Each row comes from the steps of one path. Every step used is in the known rows, and no mark comes twice. Write the path behind each row, first mark first.
Known rows
X/R/M/A: [ 0.05  0.01  0.02 -0.04 -0.10 -0.06 -0.02 -0.07 -0.21 -0.16  0.02  0.03
 -0.01  0.08 -0.01 -0.04 -0.02 -0.03  0.07  0.54  0.09 -0.05  0.02]
P/U: [ 0.04 -0.03 -0.02 -0.04  0.01  0.02 -0.06  0.02 -0.03  0.01  0.17 -0.07
  0.15 -0.06  0.02  0.01  0.05  0.02  0.01  0.04  0.14  0.01 -0.02]
R/M/A/P/X: [-0.04  0.05  0.08 -0.07 -0.08 -0.18  0.06 -0.06 -0.26 -0.14 -0.04  0.04
  0.02 -0.09  0.04  0.22  0.00  0.03  0.06  0.09  0.02 -0.11  0.01]
X/R: [ 0.01 -0.07 -0.03  0.00 -0.02 -0.04 -0.05 -0.01  0.11  0.03 -0.02 -0.02
  0.00  0.04  0.00 -0.07  0.04 -0.02  0.03  0.44  0.04  0.01  0.00]
P/M/A/X/R/U: [ 0.03 -0.03 -0.04 -0.08 -0.01  0.07  0.10  0.02 -0.12 -0.15  0.03  0.03
  0.02 -0.12  0.04 -0.14  0.00 -0.23  0.10  0.53 -0.08  0.00 -0.26]
M/A: [ 0.01  0.10  0.01 -0.04  0.02 -0.04  0.08  0.00 -0.13  0.00  0.05 -0.01
 -0.01  0.01 -0.02  0.01 -0.05 -0.01  0.03  0.11 -0.03 -0.02  0.05]
M/A/R/U: [ 0.05  0.03 -0.07 -0.04 -0.01  0.04  0.10 -0.06 -0.14 -0.06  0.03 -0.01
 -0.02  0.19  0.00  0.05  0.04  0.05  0.03  0.31 -0.02 -0.04  0.09]
P/S/R/M/A/X: [-0.19  0.06  0.07 -0.08 -0.06 -0.38  0.04  0.13 -0.21 -0.19  0.01  0.01
 -0.01 -0.30  0.06 -0.06  0.00 -0.27  0.13  0.23  0.26 -0.04 -0.28]
P/X/R/M/A: [ 0.00  0.00  0.03 -0.08 -0.11 -0.17 -0.02 -0.04 -0.20 -0.13  0.02  0.02
  0.02  0.03  0.00  0.14  0.06 -0.05  0.10  0.54  0.07 -0.07 -0.07]
R/M/A/P: [ 0.01  0.05  0.05 -0.04 -0.07 -0.09  0.09 -0.08 -0.27 -0.17 -0.03  0.05
 -0.01 -0.04  0.01  0.05 -0.08  0.05  0.03  0.09  0.03 -0.09  0.09]
M/A/X: [ 0.00  0.09  0.04 -0.03  0.04 -0.06  0.16  0.00 -0.07  0.00  0.05 -0.01
 -0.01 -0.17  0.01  0.02  0.00 -0.21  0.02  0.13 -0.03 -0.01 -0.20]
A/X: [-0.01  0.01  0.02  0.01  0.02 -0.03  0.08 -0.01  0.07  0.01 -0.01  0.00
  0.00 -0.19  0.03  0.02  0.07 -0.20 -0.01  0.01 -0.01  0.02 -0.26]
M/A/P: [-0.02  0.08  0.02 -0.04  0.04 -0.10  0.10 -0.04 -0.11  0.03 -0.01 -0.01
 -0.01 -0.08  0.01  0.04 -0.09  0.04  0.00  0.11 -0.03 -0.05  0.14]
M/A/R: [ 0.02  0.08 -0.03 -0.04  0.04  0.02  0.10 -0.07  0.00 -0.05  0.04 -0.08
 -0.02  0.15 -0.02  0.04 -0.03  0.04  0.00  0.28 -0.01 -0.05  0.12]
M/A/X/R: [ 0.02  0.02  0.00 -0.03  0.01 -0.09  0.12 -0.01  0.04  0.04  0.03 -0.02
 -0.01 -0.12  0.01 -0.03  0.05 -0.24  0.05  0.56  0.03  0.00 -0.21]
X/R/M/A/P/S/U: [-0.18 -0.02  0.05 -0.07 -0.05  0.06  0.30 -0.15 -0.22 -0.16 -0.10 -0.07
  0.04 -0.25  0.04 -0.10 -0.04 -0.01  0.14  0.50  0.31 -0.12  0.06]
X/R/M: [ 0.04 -0.09  0.00  0.00 -0.12 -0.05 -0.06 -0.06 -0.07 -0.16 -0.04  0.04
  0.00  0.08  0.00 -0.05  0.04 -0.02  0.06  0.42  0.10 -0.02 -0.03]
A/X/R: [ 0.01 -0.07  0.00  0.01  0.00 -0.07  0.04 -0.01  0.16  0.04 -0.02 -0.02
  0.01 -0.14  0.02 -0.05  0.10 -0.20  0.02  0.44  0.05  0.03 -0.27]
A/P: [-0.03 -0.03  0.01  0.01  0.02 -0.04  0.05 -0.04  0.03  0.04 -0.07  0.00
  0.00 -0.09  0.02  0.02 -0.02  0.06 -0.01 -0.01  0.00 -0.02  0.08]
S/U: [ 0.04  0.00  0.05  0.00  0.03  0.20  0.28 -0.08 -0.01 -0.01 -0.05 -0.10
  0.04 -0.09  0.02  0.00  0.07 -0.01  0.06  0.02  0.11 -0.04 -0.03]
S/P/M/A: [-0.03 -0.01  0.04 -0.07  0.10  0.13  0.02  0.19 -0.18 -0.26  0.35 -0.04
  0.02 -0.09  0.03 -0.08 -0.17 -0.02  0.11  0.00 -0.08  0.00 -0.01]
M/A/P/S/U: [-0.21  0.07  0.04 -0.06  0.08  0.08  0.38 -0.09 -0.13 -0.01 -0.07 -0.11
  0.04 -0.33  0.04 -0.05 -0.06 -0.01  0.08  0.08  0.20 -0.10  0.09]
A/P/S/R/U: [-0.21 -0.11 -0.04 -0.05 -0.03 -0.35 -0.07  0.15 -0.05  0.02 -0.10  0.04
 -0.01 -0.21  0.07 -0.09  0.03  0.01  0.11  0.16  0.24  0.02  0.03]
P/R/M: [ 0.02 -0.07  0.00 -0.04 -0.11 -0.15 -0.06 -0.03 -0.11 -0.14  0.01  0.02
  0.00  0.02  0.03  0.16 -0.02  0.00  0.04  0.24  0.22 -0.04 -0.03]

Write each row's path
[ 0.03 -0.03  0.00  0.01 -0.09  0.04  0.01 -0.12 -0.04 -0.24 -0.03 -0.02
 -0.01  0.17  0.00  0.03  0.03  0.09  0.00  0.16  0.06 -0.06  0.02]	A/R/M
[-0.04 -0.04 -0.04 -0.08 -0.04 -0.22  0.02 -0.01 -0.11  0.08 -0.05  0.05
  0.01 -0.05  0.03  0.15  0.10 -0.02  0.10  0.58  0.03 -0.04  0.04]	M/A/P/X/R/U
[ 0.04  0.03  0.08 -0.04 -0.07 -0.36  0.04  0.06 -0.23 -0.15 -0.05  0.01
 -0.01 -0.06  0.04  0.04 -0.03  0.04  0.10  0.27  0.18 -0.07  0.09]	S/R/M/A/P
[-0.05 -0.03  0.02 -0.03  0.03  0.08  0.05  0.00  0.01 -0.13 -0.05 -0.01
  0.02 -0.13  0.04 -0.09 -0.14  0.08  0.01 -0.07 -0.10 -0.04  0.04]	A/P/M
[-0.03 -0.15 -0.02 -0.04  0.06 -0.10 -0.07  0.19  0.05 -0.03  0.31 -0.04
 -0.01 -0.08  0.05  0.15 -0.01 -0.02  0.09  0.19  0.23  0.03 -0.03]	S/P/R
[-0.01  0.09  0.02 -0.08  0.04  0.09  0.10  0.03 -0.16 -0.18  0.06 -0.03
  0.02 -0.03  0.00 -0.08 -0.16 -0.01  0.04  0.05 -0.12 -0.05  0.02]	P/M/A
[-0.03 -0.11  0.07 -0.06 -0.05 -0.10 -0.08  0.13 -0.21 -0.22  0.28  0.01
  0.02 -0.02  0.03  0.15  0.06 -0.09  0.16  0.48  0.13 -0.04 -0.10]	S/P/X/R/M/A
[ 0.04 -0.08  0.03  0.01 -0.11 -0.05 -0.01 -0.07  0.00 -0.15 -0.05  0.04
  0.00 -0.09  0.03 -0.04  0.08 -0.20  0.05  0.44  0.10 -0.01 -0.30]	A/X/R/M
[ 0.03  0.08  0.08 -0.04 -0.07 -0.07  0.10 -0.05 -0.23 -0.19  0.02  0.05
  0.00 -0.13  0.02  0.03  0.00 -0.22  0.04  0.12  0.02 -0.05 -0.24]	R/M/A/X
[-0.01 -0.08  0.02 -0.05 -0.09 -0.20  0.00 -0.06 -0.08 -0.10 -0.07  0.03
  0.00 -0.08  0.05  0.17 -0.05  0.08  0.03  0.24  0.23 -0.05  0.04]	A/P/R/M
[ 0.03  0.03  0.03 -0.09 -0.08 -0.21  0.09 -0.03 -0.18 -0.13  0.04  0.01
  0.00 -0.15  0.05  0.20 -0.02 -0.21  0.06  0.37  0.19 -0.05 -0.24]	P/R/M/A/X
[ 0.00 -0.08  0.05 -0.07 -0.02 -0.15  0.03  0.13 -0.19 -0.22  0.31  0.01
 -0.01 -0.21  0.08  0.20 -0.01 -0.24  0.12  0.30  0.26 -0.01 -0.27]	S/P/R/M/A/X
[ 0.03 -0.11 -0.08 -0.01 -0.08  0.01 -0.07  0.00 -0.05  0.03 -0.03  0.06
  0.00  0.09  0.01 -0.06  0.09 -0.02  0.06  0.46  0.04  0.03 -0.01]	X/R/U
[ 0.08  0.02  0.06 -0.08 -0.06 -0.36 -0.03  0.09 -0.23 -0.14  0.12 -0.06
  0.12 -0.13  0.04  0.05  0.02  0.05  0.12  0.32  0.31 -0.05  0.07]	S/R/M/A/P/U
[-0.02  0.03 -0.01 -0.08  0.04 -0.24  0.13 -0.02 -0.06  0.07  0.01 -0.04
 -0.02 -0.10  0.03  0.18 -0.09  0.04  0.04  0.36  0.15 -0.05  0.13]	M/A/P/R
[-0.02  0.03  0.10 -0.07 -0.08 -0.46  0.00  0.10 -0.22 -0.13 -0.05  0.01
  0.00 -0.12  0.05  0.21  0.05  0.00  0.13  0.27  0.14 -0.10 -0.01]	S/R/M/A/P/X
[ 0.00 -0.20 -0.07 -0.05  0.01 -0.07 -0.11  0.19 -0.09 -0.03  0.28  0.04
 -0.01 -0.03  0.07  0.15  0.05 -0.04  0.11  0.24  0.22  0.06 -0.05]	S/P/R/U
[ 0.00 -0.02 -0.07 -0.09 -0.02 -0.22  0.10 -0.01 -0.18  0.07 -0.02  0.04
 -0.02 -0.05  0.05  0.19 -0.04  0.02  0.07  0.41  0.14 -0.04  0.13]	M/A/P/R/U
[ 0.03  0.03  0.02 -0.09 -0.09 -0.17  0.02 -0.03 -0.25 -0.14  0.05  0.02
 -0.01  0.02  0.02  0.17 -0.07 -0.03  0.08  0.35  0.20 -0.07  0.02]	P/R/M/A
[ 0.02  0.00  0.02 -0.04 -0.09 -0.12  0.04 -0.09 -0.18 -0.13 -0.05  0.03
 -0.01  0.00  0.01 -0.02 -0.04  0.03  0.06  0.52  0.09 -0.07  0.10]	X/R/M/A/P
[-0.24 -0.06  0.01 -0.03  0.03 -0.37 -0.03  0.14  0.07  0.03 -0.08 -0.03
 -0.02 -0.27  0.05 -0.09 -0.03  0.00  0.09  0.12  0.24  0.00  0.05]	A/P/S/R
[-0.01 -0.14 -0.07 -0.05 -0.08 -0.09 -0.09  0.03 -0.02  0.05 -0.03  0.05
  0.02  0.03  0.03  0.11  0.17 -0.06  0.08  0.47  0.04  0.02 -0.11]	P/X/R/U
[ 0.05  0.04  0.04 -0.08 -0.06 -0.07  0.03 -0.07 -0.29 -0.15  0.13 -0.03
  0.15 -0.11  0.03  0.05 -0.03  0.07  0.04  0.14  0.18 -0.06  0.09]	R/M/A/P/U
